Each row comes from the steps of one walk. Every step used is in the known rows, and no mark comes twice. Write the walk behind each row, first mark first.
Known rows:
kana, bupizom, suzo, tazati, mefev: [+1.64,-1.13,+0.43,+0.67,+1.32,+1.04,-0.55,-0.47,-0.90,-0.41,-0.53,+1.51,+0.62,-0.96,-0.24,-0.77,+0.32,+1.89,-2.93,+0.83,-2.75,-2.06,+3.03,-2.10]
zuze, bupizom: [-1.91,-3.30,+3.48,+1.00,-0.12,-1.38,+2.52,+0.18,+2.56,+1.03,-1.76,-0.34,+2.20,-0.89,-1.13,-0.53,+0.02,+1.61,-2.78,+0.70,-1.83,-1.24,-0.47,-0.94]
fanuni, rebep, tazati, zuze: [+0.58,-0.17,-0.27,+0.26,+1.32,+1.65,+2.28,-3.63,+1.15,-0.71,-1.38,-1.22,+1.45,-1.72,+1.98,+2.85,+0.83,-0.29,+3.21,-3.28,-2.01,-1.45,-3.02,+0.77]
rebep, tazati, mefev: [-0.78,+0.35,+1.80,+0.17,+0.80,+1.86,+1.44,-2.01,+2.04,-0.42,-1.63,+1.95,+1.21,-1.41,-0.37,+2.71,-4.30,+0.42,+1.06,-0.92,-2.73,+0.61,-1.36,-0.76]
suzo, tazati, zuze, bupizom, kana: [+0.39,-3.81,+1.09,+0.70,-0.42,-0.97,+0.65,+0.56,+0.45,-0.47,-0.80,+0.31,+2.43,-0.90,-2.61,-3.50,+4.53,+1.24,+0.25,-1.05,-2.13,-2.30,+2.44,-0.03]
suzo, bupizom: [-0.09,-2.74,+1.42,+0.96,+1.15,-0.36,+1.76,-0.13,+2.27,-0.62,-1.98,+0.20,+3.14,-1.33,-1.65,+1.22,-1.13,-0.08,-2.90,+1.40,-0.47,-1.54,+0.60,-1.39]
mefev, tazati, zuze, bupizom: [-2.86,-3.16,+4.32,-0.35,+0.78,-0.34,+0.81,+0.87,+3.82,-0.32,-1.44,-0.21,+4.31,-1.49,+0.67,-2.43,-1.13,+0.89,-0.03,-1.17,+0.58,-1.64,-0.09,-0.44]
fanuni, rebep, tazati: [+0.39,+0.59,-1.75,+0.36,+1.01,+1.71,+2.46,-2.22,+0.36,-0.80,-1.76,-1.19,+0.42,-1.40,+2.48,+3.77,-0.79,-0.59,+1.79,-2.30,-1.66,-0.63,-3.12,+1.24]
mefev, tazati, rebep: [-4.50,-2.29,-1.41,-0.92,+1.23,+0.10,+1.10,+0.02,+2.36,-2.10,-1.16,-0.71,+2.50,-1.30,+2.01,+1.19,-5.08,-0.75,-1.51,-1.50,+0.46,-1.24,-1.46,-0.50]
kana, bupizom, suzo, tazati: [+1.92,-1.37,-0.26,+0.83,+1.71,+0.53,+0.07,-0.02,-2.36,-0.19,-0.61,+0.52,+0.67,-0.87,+1.17,-0.57,+1.30,+1.92,-3.03,+1.24,-2.68,-2.07,+3.02,-0.97]
kana, bupizom, suzo: [+1.36,-1.32,+1.43,+0.96,+2.39,+0.32,+0.32,-0.74,-1.92,+0.61,-0.93,+0.26,+1.22,-1.10,+1.01,+0.90,+0.13,+1.94,-3.03,+2.15,-3.57,-2.32,+0.92,-1.92]
mefev, tazati, suzo: [-3.95,-0.23,+2.17,-0.56,+1.85,+1.23,-0.01,+1.31,+1.52,-0.66,-1.29,-0.03,+1.70,-0.80,-0.02,+0.55,-3.42,-0.26,-0.58,-0.10,+0.64,-0.75,+0.06,+0.51]
rebep, tazati: [-0.60,+0.15,+1.47,+0.52,+1.18,+1.02,+2.19,-0.65,-0.38,-0.16,-1.87,+0.18,+1.64,-1.31,+1.39,+3.19,-2.95,+0.43,+0.80,-0.36,-2.72,+0.63,-1.41,+0.77]
suzo, tazati, kana, bupizom, zuze: [+1.25,+0.03,-2.26,+0.52,+1.22,+0.45,+0.05,+3.23,-1.25,-1.65,-0.37,-0.11,+0.37,-0.21,+0.11,-1.08,+0.95,+1.80,-2.25,+0.14,-0.88,-2.42,+1.17,+1.03]
fufa, tazati, suzo, bupizom, kana: [+0.24,-4.10,-1.43,+0.86,+1.70,+0.73,+0.58,-1.80,-1.42,+0.97,-1.95,-0.07,+0.15,-0.67,-5.98,+1.89,-3.00,-0.37,-0.27,+2.12,-0.96,-0.58,+1.84,-1.87]
mefev, tazati, zuze: [-2.35,-1.98,+2.74,-0.58,+1.53,+0.78,-0.10,+0.76,+3.08,-1.06,-1.31,+0.04,+3.95,-1.63,+1.85,-0.59,-1.98,-0.49,+0.96,-1.63,-0.39,-1.87,-0.96,+0.38]
tazati, kana, bupizom, zuze: [+1.26,+0.28,+0.28,+0.79,+2.86,+0.13,+0.56,+3.11,-1.00,-0.32,-0.58,-0.51,+0.87,-0.33,-0.56,+1.20,-0.16,+2.44,-2.61,+2.09,-2.08,-3.29,-2.29,-0.17]
bupizom, zuze: [-0.34,-1.61,+2.56,+0.39,+1.85,-0.53,+1.75,+1.92,+0.25,-0.31,-1.30,-0.96,+1.93,-1.59,+1.85,+2.35,+1.81,+0.93,+0.11,-0.99,-2.86,-3.12,-2.92,+2.33]
tazati, zuze: [-0.83,-2.61,+3.80,+0.49,+1.48,+0.16,+0.69,-2.05,+2.68,+0.12,-1.14,+0.17,+3.37,-1.47,+0.03,+0.71,+2.19,-0.20,+1.43,-1.56,-4.46,-2.74,-1.70,-0.35]
suzo, tazati, fufa: [+0.06,+0.72,-4.44,+0.22,-0.11,-0.01,+1.10,+0.64,+1.80,-2.19,-0.42,+0.02,-0.19,-1.02,-0.08,-0.29,-2.25,-0.41,-2.79,-1.30,-2.97,-0.40,+2.20,+1.70]
mefev, tazati, suzo, bupizom, zuze: [-2.68,-1.01,+2.93,-0.36,+2.28,+0.37,+0.59,+2.02,+1.85,-1.20,-1.43,-0.47,+2.51,-1.14,-0.93,-0.32,-2.33,+1.02,-1.18,-0.05,+3.03,-1.85,+0.94,+0.69]
mefev, tazati: [-2.92,-1.22,+0.69,-0.55,+1.23,+0.90,+0.35,+2.50,+1.92,-1.14,-1.70,+0.07,+2.59,-1.20,+2.52,+0.77,-3.97,-0.77,-1.19,-0.26,+0.42,-0.74,-1.00,+0.75]
kana, bupizom: [+0.96,-0.79,+0.77,+1.04,+1.26,+0.50,+0.91,-0.87,+0.71,-0.52,-1.49,+0.32,+2.03,-0.92,+1.78,+1.53,-2.07,+0.89,-3.13,+2.22,-3.29,-2.52,+0.09,-1.61]
zadofi, fanuni, rebep, tazati, suzo, bupizom: [+1.51,-1.62,-2.40,+0.58,+1.99,+0.02,-0.04,-4.16,+0.52,-1.55,-1.75,-0.33,+0.69,-0.61,+0.52,+2.59,-1.09,+1.52,+0.73,-2.33,+1.48,-1.56,-2.30,-0.11]
fanuni, zadofi: [-3.13,-0.21,+4.27,+0.88,+0.58,+0.05,-0.15,+2.82,+0.79,+0.37,-1.36,-1.47,+0.89,-0.67,+1.81,+2.07,-3.56,+0.23,-1.50,-0.40,-3.37,-0.90,-2.78,-0.51]

Write each row's walk:
[-0.96,-3.19,+1.91,+0.81,+0.75,-1.20,+1.24,+2.35,-0.91,+1.62,-0.61,-0.21,+0.24,-0.45,-3.02,-2.77,+3.38,+3.01,-3.15,+0.33,-1.00,-0.42,+1.91,-0.40] -> zuze, bupizom, suzo, tazati, kana
[+0.65,-1.95,+4.55,+0.73,+1.01,-0.70,+2.32,-1.43,-0.40,+0.61,-1.57,+0.21,+3.08,-1.33,-2.00,-0.20,+0.54,+2.24,+1.90,-0.12,-2.93,-0.74,-0.49,-0.58] -> rebep, tazati, zuze, bupizom, kana
[+1.88,-1.91,-1.68,+0.45,+2.34,-0.42,+0.12,-3.13,+0.21,-1.58,-1.57,-0.81,+0.76,-0.84,+1.21,+2.64,-0.02,+2.22,+1.27,-2.98,+1.82,-2.36,-2.93,+1.14] -> zadofi, fanuni, rebep, tazati, suzo, bupizom, zuze
[-0.21,-6.47,+2.48,+0.65,+1.26,+0.07,+1.34,-3.40,+0.54,+2.26,-1.59,-0.60,+1.41,-1.53,-2.15,-0.70,+0.36,+1.02,+1.14,-0.75,-2.84,-0.67,+0.82,-1.63] -> fufa, tazati, zuze, bupizom, suzo
[+0.84,+1.61,+0.11,+0.72,+2.30,+1.34,+1.43,+0.48,-1.66,-0.24,-1.23,+0.30,+0.87,-0.53,-0.02,+2.21,-3.89,+2.04,-0.92,+1.81,-2.03,+0.08,-1.04,-0.60] -> rebep, tazati, kana, bupizom
[+0.73,-2.76,+2.57,+0.78,+1.79,-1.18,+2.29,+1.30,+1.67,-0.95,-1.79,-0.60,+3.27,-1.76,-0.79,+1.18,+0.76,+1.15,-2.05,+0.39,+0.20,-2.93,-0.48,+0.53] -> suzo, bupizom, zuze
[+1.46,-0.80,+1.94,+0.79,+1.84,-0.19,+1.33,+0.48,-0.01,-0.74,-1.25,-0.63,+2.32,-1.31,+2.51,+1.32,+0.06,+2.21,-2.24,+1.14,-2.60,-3.97,-0.88,+0.03] -> kana, bupizom, zuze
[+1.83,-2.96,-0.15,+1.21,+1.34,-1.20,+1.17,+1.79,-0.86,-0.48,-1.73,+0.46,+3.01,-1.12,-4.42,+1.14,+0.40,+0.21,-2.68,+3.25,-1.00,-2.15,+0.33,-1.57] -> suzo, bupizom, kana
[+2.34,+0.27,-1.79,+0.64,+1.70,+0.14,+0.36,-0.24,-1.36,-0.80,-0.19,+0.29,-0.02,-1.12,+0.34,-0.74,-0.82,+2.04,-4.06,+1.25,-3.23,-1.58,+3.39,-0.84] -> kana, bupizom, suzo, tazati, fufa
[+1.48,-2.54,-2.51,+0.65,+2.35,+1.23,+0.57,+0.52,-1.67,+0.54,-1.43,-0.90,-0.24,-0.61,-0.88,+1.77,-3.69,+1.11,-1.09,+1.81,-1.52,-1.46,-0.85,-0.78] -> fufa, tazati, kana, bupizom, zuze
[-0.70,-3.82,-1.40,+0.16,+0.44,+2.32,+0.19,-2.71,+2.62,+0.59,-1.89,+1.30,+0.10,-1.23,-1.95,+2.25,-5.26,-1.58,+0.25,-0.56,-2.83,+0.16,-0.56,-1.98] -> fufa, tazati, mefev
[-0.24,-1.57,+1.80,+1.10,+2.04,-0.55,+0.50,+0.10,-0.98,+0.32,-1.25,+0.29,+1.56,-0.44,-6.74,+1.08,+0.85,+0.79,-1.78,+2.59,-1.05,-2.29,+1.22,-1.70] -> tazati, suzo, bupizom, kana
[-1.79,-1.28,+3.06,+0.97,+1.81,+0.14,+1.05,-1.52,+1.76,+0.22,-1.40,+0.05,+1.61,-0.72,-4.50,+1.21,-0.50,+0.49,-2.01,+1.08,-0.76,-1.69,+1.38,-1.32] -> tazati, suzo, bupizom
[+0.18,-4.36,+4.98,+0.95,+0.75,-1.73,+1.28,-0.37,+1.17,+1.07,-1.15,-0.14,+3.73,-1.16,-3.82,-1.76,+4.08,+1.73,+0.51,+0.51,-3.48,-3.11,-0.77,-1.55] -> tazati, zuze, bupizom, kana
[-0.22,-3.01,-3.35,+0.54,+1.84,+1.59,+0.48,+0.25,-0.68,+0.83,-1.59,-0.46,-0.48,-0.51,-2.17,+2.56,-3.79,-0.67,-0.33,+0.97,-2.19,+0.24,-1.46,-0.54] -> fufa, tazati, kana
[+1.93,+1.43,-2.62,+0.43,+2.66,+1.85,+1.69,-1.20,-2.39,-0.17,-0.94,-1.19,-0.89,-0.82,+0.70,+2.87,-0.19,+1.40,+0.40,-0.66,-1.00,-0.71,-2.44,-0.10] -> fanuni, rebep, tazati, kana, bupizom, suzo
[-0.72,-3.92,-0.37,+0.74,+1.57,+1.32,+0.98,-3.09,+0.60,+0.90,-2.04,-0.24,+0.29,-0.86,-4.09,+1.79,-4.02,-0.49,-0.54,+0.91,-0.59,-0.32,+2.04,-1.61] -> fufa, tazati, suzo, bupizom
[+3.11,-1.18,-3.76,+0.62,+3.00,+0.31,-0.90,-2.33,-2.29,-0.90,-1.01,-0.38,-0.36,-0.33,+2.05,+2.50,-0.56,+2.74,-0.16,-1.30,-0.02,-1.71,-3.29,-0.23] -> zadofi, fanuni, rebep, tazati, kana, bupizom, suzo
[-1.59,-3.02,-0.78,+0.45,+1.55,+1.64,+0.50,-2.82,-0.20,+1.29,-1.75,-0.46,-0.58,-0.67,-2.57,+2.61,-3.84,-0.94,+0.65,+0.20,-2.50,-0.21,+0.48,-0.69] -> fufa, tazati, suzo
[-0.05,-1.69,-1.12,+0.40,+2.29,+0.58,-0.34,+2.74,-3.20,+0.44,-0.10,+0.08,-0.81,-0.51,-1.55,-0.53,+3.06,+1.21,-1.49,-0.34,-2.20,-0.46,+1.15,+0.77] -> bupizom, suzo, tazati, kana
[-1.59,-3.40,+3.45,-0.27,+0.97,-0.79,+0.47,+1.95,+1.92,-0.19,-1.35,-0.07,+4.11,-1.35,-1.19,-2.48,-0.11,+1.10,+0.12,+0.05,+0.41,-2.09,-0.01,-0.56] -> mefev, tazati, zuze, bupizom, kana
[-1.08,-4.07,+2.53,+0.85,+0.24,-1.38,+1.61,+1.12,-0.37,+1.38,-0.97,-0.08,+0.73,-0.85,-1.72,-2.60,+3.28,+2.62,-2.60,-0.24,-1.42,-0.48,+2.49,-0.35] -> zuze, bupizom, suzo, tazati
[+1.54,-1.90,-3.69,+0.45,+1.49,+0.11,-0.11,-3.34,+0.22,-1.46,-1.76,-0.36,+0.55,-0.78,+3.40,+3.45,-1.08,+0.68,+1.31,-3.04,-0.05,-1.32,-4.24,+0.95] -> zadofi, fanuni, rebep, tazati
[-1.12,-1.29,+4.05,+0.75,+2.38,-0.46,+1.46,-0.43,+1.19,-0.15,-1.22,-0.50,+1.76,-0.96,-3.70,+1.11,+1.03,+1.50,-1.35,+0.51,-0.39,-2.89,+0.60,+0.15] -> tazati, suzo, bupizom, zuze
[+2.09,+1.75,-2.02,+0.38,+2.27,+1.47,+2.11,-0.39,-1.30,-1.01,-1.05,-1.69,-0.19,-1.02,+1.76,+3.12,-0.51,+1.56,+0.87,-1.19,-0.34,-1.94,-3.57,+1.24] -> fanuni, rebep, tazati, kana, bupizom, zuze
[+0.45,-0.57,-2.35,+0.21,+1.52,-0.20,+0.47,+0.93,-1.33,-0.45,-0.02,-0.02,-1.03,-1.28,-0.77,-0.32,+1.01,+0.84,-2.53,-0.92,-3.49,-0.09,+2.41,+1.33] -> bupizom, suzo, tazati, fufa
[+0.17,+0.13,+2.18,+0.84,+2.02,+0.26,+1.69,-0.71,-2.11,+0.00,-1.70,+0.59,+1.37,-0.85,-4.30,+2.18,-1.95,+1.50,+0.33,+1.67,-0.79,-0.04,+1.07,-0.65] -> rebep, tazati, suzo, bupizom, kana
[-2.15,-4.72,+1.41,+0.57,+0.27,-1.78,+2.25,-0.83,-0.10,+0.73,-0.63,-0.65,+0.63,-0.95,-1.95,-2.30,+2.66,+2.79,-3.08,-1.16,-1.43,-0.90,+2.16,-0.96] -> zuze, bupizom, suzo, tazati, rebep
[+0.05,-3.04,+1.50,+0.31,+1.83,+0.28,-0.34,-0.01,-1.55,+0.48,-0.28,+0.35,+1.06,-1.35,-0.31,-1.19,+4.75,+0.84,+0.41,-2.10,-3.45,-1.42,+2.07,+0.63] -> bupizom, suzo, tazati, zuze
[+1.26,-1.59,-2.79,+0.25,+1.19,+0.73,-0.60,-4.00,+1.64,-1.58,-1.58,+0.66,+0.45,-0.81,+2.17,+2.97,-2.16,+0.73,+1.33,-3.36,-0.22,-1.33,-4.05,-0.03] -> zadofi, fanuni, rebep, tazati, mefev
